Each row was made from one walk, in order. Every step used is in the known rows, and no mark comes twice. Write each row's walk.
Known rows:
pafi > fegar: [-42  33  16  35   5  22   4  17  42  26  28   4  14 -22  -6 -28  -9  -3
  32 -43  87  25  39  32 -13 -17  19 -13 -34  28  22   4 -12  22 -15  28
 -45 -19 -46  34   9 -34  45  38  -3  64 -46 -58  39]
dumiz > fegar > pafi > vomuk > botosam > mokiv > poko: [-13  18 -21  20 -14 -22   2  29   5 -47  49  50  60 -32 -23  -2   0  13
   1 -22  73 106  20  99 -13 -27  71  -2 -46   2  23  33  72  42  49 -30
 -13 -27 -24  40  62 -61  58  50 -22  74 -50 -50  46]
zufov > fegar: [-71  24  26  58 -19  35  32 -11  46  15  -4  42  29   6  -7 -11 -18  42
  23 -38  93  47  24  37   6 -17  43  -3  -1  -1  17 -24  29  23 -24  26
 -34 -51 -67  30  11 -39  30  37 -15  44 -23 -40  66]
zufov > fegar > pafi > vomuk > botosam > mokiv: [-60  41  35  51 -24  14  29  13  48 -55  48  41  33  15 -13 -32 -25  36
   1 -46 113  91   3  74   0 -33  75 -18 -47 -25  32  16  75  38  -3 -29
 -18 -47 -50  59  27 -51  80  27 -29  68 -28 -54  71]
mokiv > poko > ragi > nuvu: [-24  26  -9  15  23  -9  13 -27  50  31  24  66  14 -12 -35  40  -9  35
  28  -7  67  36  -5  18 -24 -26 -23   2 -26  53  30 -22  16  49  41   8
 -27 -14 -28  10  30  -5 -20  26  -9   9 -60 -29  57]
dumiz > fegar > pafi > vomuk > botosam > mokiv > poko > ragi > nuvu: [  2  29 -33  -2  24 -41   7   0  33 -50  52  67  31  -9 -40  36 -11  23
   5 -43  71  97   0  53 -23 -36  29  -4 -57  24  52  18  74  49  72 -26
  -6 -21 -26  44  58 -25  31  30 -32  27 -88 -34  56]
poko > ragi > nuvu > gifo: [-28   5   8  12  19   8  43 -23  60  37  10  53  -9  11 -15  16 -17  28
  -5 -42  97  27   3 -19 -12   3 -33  -6 -12  26  49 -33  37  29  15  19
 -29 -19 -51   7  24  12 -23  22 -26 -17 -68 -19  70]
fegar > pafi > vomuk > botosam > mokiv > poko > ragi: [-23  49  -6  17  19 -17  11   1  27 -37  75  52  53  -9 -31  -6 -31  36
   4 -10  70  75  -4  83 -15 -36  29 -26 -72  11  22  30  45  71  62 -51
 -23  -4 -16  32  45 -26  35  18 -19  47 -47 -43  60]
botosam > vomuk: [-45  26   7  30 -28   1  32 -35  36  21  18  39   4  -9  -8 -23 -18  40
  20 -40  82  48 -14  34  -7 -25  27  13 -19  27  26 -31  25  18 -23  17
 -41  16 -18   6  15 -29  21  11   2  73 -39 -46  55]
dumiz > fegar > pafi > vomuk: [-19 -12 -18  37 -17  11 -10  -9  11   5  34  14  38 -14 -21 -21  16  13
  22 -47  80  63  41  28  -5  -3  66  -9 -10 -17  45  -1  52  29   8  39
 -35 -20 -39  32  25 -43  27  49 -13  60 -49 -51  28]
botosam > mokiv > poko: [-36  33  -8  33 -28 -15  26  15  28  -4  31  63  43 -20 -25  -5  -3  29
   7   3  73  75  -1  82 -16 -27  27  33 -32  27  10  -3  34  47   8 -28
 -25   1 -29  17  39 -33  28  28   9  70 -18 -38  65]
mokiv > botosam > vomuk > pafi > fegar: [-26  59  63  32   4 -16  14   1  22 -18  64  34 -13 -32 -22 -25 -22  12
   8 -58  65  45  15  68  20 -46  38   4 -44  41  11  15 -27   3  18  12
 -31  -1 -16  29   5 -62  35  47  -1  67 -53 -64  56]
ragi > poko > mokiv > botosam > vomuk > pafi > fegar > zufov: [ 14  35  39  27  29 -24  -4  20  43 -16  53  32 -19 -21 -45  13   8  -1
 -16 -49  39  75   4 104  10 -47  16  -1 -56  75  21   4  -3  -6  19 -46
  15  18  14 -19  30 -52  15  33 -32  47 -95 -32  67]
gifo > nuvu: [-27  26 -26  45 -32  15  26 -14  37  32  15  17   8  18  -3  -6 -20  29
  11 -45  93  31   0  31  -2  10  37  13   2  25  25 -43 -14  20   5  37
 -22 -20 -36  20  17 -35 -18  45  18  38   5 -48  46]
ragi > nuvu: [-38  11  -1  26 -16  11  14 -10  58  30  16  37 -19   3 -20   4  12  15
  20 -16  90  45  -9   2 -11  -7   8  19  -4  30  43 -33  37  25 -16  28
 -33 -19 -28  25   7 -22  -1  31  -5  34 -26 -36  54]
gifo > nuvu > ragi > poko > mokiv > botosam > vomuk > pafi: [  1  41   5  31  -1 -11  26 -60  40 -36  55  38 -44  -8 -73  41 -32  45
 -24 -63  64  67 -34  71 -19 -59  15   4 -36  70  -2 -50 -11  -1  70 -56
  42  18 -22   5  22 -27 -33  53  -7 -14 -28 -43  82]
fegar > dumiz: [-40  -2   0  44 -11  36  20 -18  20  14   7  33  28   1  -8 -32   7   9
  39  -5  73  67  -4  36  25 -20  11 -19  -4  17  39 -36  42  16 -18  16
 -33 -24 -24   8 -10 -53  30  53 -33  38 -36 -38  33]
pafi > vomuk > botosam > mokiv > poko > ragi > nuvu > gifo > feti: [ -21   49   26  -14  -17  -20   44   13   59  -29   70   58   20   24
  -26   31  -54   44  -12  -42  106   52  -24   63  -34  -21  -13  -31
  -60   63   23   -3   59   34   67  -24   -5  -28  -60   34   73   10
   25    4  -17   -1 -101  -57   67]
vomuk > botosam > mokiv > poko > ragi: [-41  56 -12   8  24 -16  38   6  39 -26  29  58  45  -9 -22  23 -47  37
   0  -9  56  68   9  78  -5 -24   4  -2 -58  35  12   7  15  53  45 -46
 -22 -10 -14  27  44 -32   5  22 -13  25 -33 -30  70]
ragi > poko > mokiv > botosam > vomuk > pafi > fegar > dumiz: [  -3   29   43   38   32   -1  -10  -17   38  -33   61   41   -9  -20
  -62   -6  -13  -10   18  -46   47   93  -14  104   15  -94    6  -19
  -59   72   26  -12   15    4   26  -46   16   13   -9  -12   -3  -57
   35   50  -56   48 -102  -46   50]
dumiz > fegar > pafi > vomuk > botosam: [-25  -5 -10  21  -3  11 -12  11   9 -16  29   2  42 -20  -8 -16   0   6
  11 -44  78  72  39  42   7  -5  67 -29 -29 -15  36  11  59  23  20  19
 -30 -40 -29  47  36 -62  30  59 -33  55 -42 -57  34]
nuvu > ragi > poko: [-52   2  -3  16  -1  38  29 -25  44  16  32  15   7 -30 -38  17  14  24
   0 -14  80  51   8   5 -42 -34 -13 -25 -19  32  15 -39  40  20   7 -19
 -23 -25 -62   0  20 -12  22  49 -27  20 -23 -49  60]
poko > mokiv > botosam > vomuk: [-25  21   7  60  -9 -13  23 -43  34   3  16  39  -2  -1 -42  -1 -29  44
  -7 -32  39  47 -19  93  -1 -31  24  14 -48  51   6 -22   7  11   5 -32
  15  43   6   3  20 -37 -10  30  -6  41 -45 -40  63]
mokiv > poko > ragi > nuvu > gifo: [-15  12  14  15  23  -4  30 -15  46  35  19  76  21 -23 -22  37  -9  31
  -3 -12  91  37  -3  20 -26  -9 -40 -10 -23  43  22 -21  35  43  44  -2
 -25 -24 -58  -8  49   6 -16  31 -22  -4 -77 -27  72]
zufov > fegar > pafi > vomuk > botosam > mokiv > poko: [-45  48  37  46 -19   4  18  25  28 -56  54  64  54 -12 -22 -14 -16  41
   6 -22 104 100  -6 109 -14 -51  72 -19 -53 -12   4  28  78  52  33 -49
 -13 -52 -55  48  53 -51  88  36 -31  78 -38 -58  72]
pafi > vomuk: [-53   7   8  28 -22  32   4  -8  40  30  41   9   7  -9  -7 -29  -8  26
  18 -25  84  38   9  27 -18  -4  25 -24 -35  10  26 -13  18  46 -16  29
 -35  -6 -45  30  19 -20  27  20   2  74 -27 -52  22]

Write each row's walk:
[-33  -7  21  22 -19  15  32   2  54  34   7  45 -13  -8 -11   3  10  13
 -12 -23 112  48  -4  -2 -14   7  -9   9  -5  22  39 -37  57  18 -10  14
 -28 -31 -56   9  33 -10   3  37 -21  22 -45 -34  70]	ragi > nuvu > gifo
[ -3  12 -32  49   3  24  26 -43  48  -8  27  13  -9  -1 -62  55 -16  31
 -26 -35  62  42 -19  65 -45 -28   1 -19 -35  64  -2 -42  -8   5  63 -55
  49  -6 -46   3  26 -14 -25  72 -22 -18 -20 -51  66]	gifo > nuvu > ragi > poko > mokiv > botosam
[-60  19  10  11  -7  34   7  10  42   7  37   4   8 -13   4 -19 -23  18
  11 -22  80  47   9  43 -13  -1  32 -45 -52  12  20   2  26  41   1  16
 -35 -28 -35  44  30 -37  32  27 -19  65 -20 -63  30]	pafi > vomuk > botosam
[-21  33  42  25  14  31  -5  20  17 -12  50  18   5 -23 -11 -48  -4 -24
  52 -43  77  66  34  41  40 -43  23 -23 -19  18  41  -8   2  13   3  24
 -51 -42 -28  35 -23 -68  47  64 -27  39 -50 -40  38]	vomuk > pafi > fegar > dumiz
[-19  34  12  -2  23 -27  52  17  53 -17  25  84  17 -14 -21  41 -28  23
 -27 -14  89  72 -14  50 -23 -17 -26  -2 -50  46  29  -4  57  43  55 -50
  -9 -25 -42  18  66 -10   6  18 -28  -3 -68 -24  89]	vomuk > botosam > mokiv > poko > ragi > nuvu > gifo
[-39  47 -22  26   8 -21  36 -15  41  -1  34  69  45  -5 -33  14 -31  42
  12 -11  59  57   8  65 -17 -27   1  21 -41  36  18  -5   7  60  30 -28
 -29  14 -26  11  34 -16   3  13   5  32 -40 -21  67]	botosam > mokiv > poko > ragi
[-38  28 -11  28  24   3  17 -26  31  36  23  50  49 -21 -22  22 -21  38
  22  -3  61  32  23  45  -7 -20  -8 -11 -30  37   7 -13  -7  57  39   3
 -35  -8 -32   3  28 -21 -16  36  -4  21 -48 -31  56]	mokiv > poko > ragi
[ 11  62  18  27  18  -4  13 -38  44 -39  69  21 -40 -20 -70  39 -43  18
 -14 -91  69  57 -18  75 -34 -80  16 -12 -54  80  -7 -26 -37 -10  77 -46
  35  13 -35  14  22 -22   7  54 -11   5 -61 -66  67]	gifo > nuvu > ragi > poko > mokiv > botosam > vomuk > pafi > fegar
[-37  37  49  33 -12 -19  23 -22  22 -14  46  50 -12 -18 -28 -20 -12  40
   0 -34  57  56  -6  62  38 -28  41  27 -23  27  14 -14   0   9  16   8
 -27   2   0  14   4 -63  -6  44   3  45 -18 -48  69]	mokiv > botosam > vomuk > pafi
[  1  42  52  48  20  -4  -3 -16  12 -39  48  41 -14 -10 -50 -27 -31  -4
  28 -55  41  76 -10 101  35 -69  20 -13 -58  51  23  -1 -10  -3  24 -27
   9  20   7  18 -12 -72  34  58 -31  32 -83 -38  47]	poko > mokiv > botosam > vomuk > pafi > fegar > dumiz
[-61  11  31  65 -14  53  33 -17  29  -2  -8  52  36  13  -1 -22 -10  27
  44 -30  92  71   4  50  26 -34  29 -27   0   4  28 -41  50  11 -20  17
 -27 -56 -63  19  -7 -59  58  52 -45  36 -50 -37  49]	zufov > fegar > dumiz
[-55  36  -6  17 -17  -1  39  24  43 -23  23  30  16   3  -6 -13 -24  19
  -6 -21  77  71  10  60   9  -7  35  13 -33  17  32  -6  38  29 -12 -32
 -23 -16 -14  40  24 -48  25  28  -4  54   1 -39  71]	vomuk > botosam > mokiv
[-32   6  29  19 -52   2  37  10  47  24  28  28   1  31 -17   4  -5  23
   0 -38 114  30   2  15  -6   6  -4   7  11  45  36 -45  60  -4  -1  36
 -26 -43 -57  16  38  -6  -3  38 -14  -8 -60 -54  75]	ragi > nuvu > gifo > feti
[-63  25  47  49  -7  37   7   4  39 -21  34  23  32  -2  -4 -26 -19  29
  13 -37 108  63  15  54   5 -27  66 -46 -32 -26  20   9  60  32   7   2
 -27 -67 -53  54  23 -52  63  45 -41  59 -30 -61  60]	zufov > fegar > pafi > vomuk > botosam
[-12  23   8  31   9  17   9  47  29  34  22  10  16 -18  17 -18  14  -9
  17 -38  72  33  35  42  -2  13  21 -23 -25  38  30   8  -5   0 -19  17
 -44 -21 -19  10  16 -47  54  38 -15  59 -64 -41  44]	pafi > fegar > zufov
[-16  45  64  41  16  -1  13  -6   6 -31  54  49  -4 -29 -21 -37 -12   1
  33 -48  57  76 -11  76  40 -60  29 -16 -40  39  26   0  -8 -13  17   6
 -27  -3 -14  18 -18 -82  64  61 -29  54 -76 -62  41]	mokiv > botosam > vomuk > pafi > fegar > dumiz
[-24  34   8  26 -19 -14   3  27  17 -39  70  45  46 -28 -27 -23  -1  20
   0   5  84  90 -11  97 -19 -37  54 -12 -58   3  16  34  67  58  36 -50
 -16 -18 -16  38  50 -47  61  33 -17  83 -27 -55  56]	fegar > pafi > vomuk > botosam > mokiv > poko
[-23  16   7  36   8   9  35 -60  41 -12  33  34 -13 -25 -67  36 -13  45
 -21 -27  46  57 -33  68 -46 -64 -11 -19 -56  65  -6 -37  29   2  32 -70
  33  29 -30 -18  30 -13   9  40 -31  13 -60 -51  70]	nuvu > ragi > poko > mokiv > botosam > vomuk
[-38  22 -15  15  18   1  22 -34  69  31  19  41 -13  17 -27  21 -16  32
  24 -34  77  30  -2 -18 -10  -8 -24   2 -18  39  53 -34  17  36   3  26
 -32 -12 -26  25   7  -4 -28  15  -9   1 -48 -21  59]	poko > ragi > nuvu
[-12  49  44  20  31  -2   5 -29  38 -39  70  21 -33 -41 -75  20 -24  11
  -9 -61  52  59   0  70 -25 -87   0 -23 -72  69  -7   0  -6  -1  54 -56
  17  17 -28  11  18 -22  25  51 -27  12 -76 -56  74]	nuvu > ragi > poko > mokiv > botosam > vomuk > pafi > fegar
[   2   37   46   29   37   14    4  -37   20  -55   67   39  -25  -35
  -72    8  -18    0   13  -55   46   85  -19   84   -5 -104  -11  -45
  -66   74    6  -17   16  -13   50  -65   26   11  -26   -2   -1  -44
   54   63  -56    7 -101  -49   58]	nuvu > ragi > poko > mokiv > botosam > vomuk > pafi > fegar > dumiz
[ -9  37  29  15  14   3   0  56  22  11  45   9  -6 -22   9 -24  14 -15
  17 -43  71  45  47  37  36   8  30  -8 -11  26  34  14 -13   5  -1  24
 -54 -30  -4  25   8 -60  27  45 -12  45 -45 -23  53]	vomuk > pafi > fegar > zufov
[-38  11  17  28  -5  24  -9   6  25  -4  55   3  18 -11  -9 -41  -2  12
  10 -14  87  55  10  47  -2 -12  48 -39 -41 -11  32  16  53  41  10  -1
 -34 -27 -20  42  23 -48  35  42 -29  59 -16 -61  42]	fegar > pafi > vomuk > botosam
[-44  35  37  14 -18 -12  19 -21  32   1  43  39 -16 -12 -21 -35 -18  34
  18 -48  83  60   2  33  31 -30  33  27  -6  17  22 -22  15  22  -8  21
 -49   4  -4  15   5 -48  -4  23  10  51 -14 -32  62]	botosam > vomuk > pafi
[-36  48  39  18   7  15 -10  26  32   3  57   4  -7 -25 -18 -34 -16 -13
  30 -52  85  39  57  32  22 -26  29   0 -23  18  22  11 -20  26   1  32
 -60 -29 -32  49  -3 -48  21  46  -1  43 -23 -43  48]	vomuk > pafi > fegar
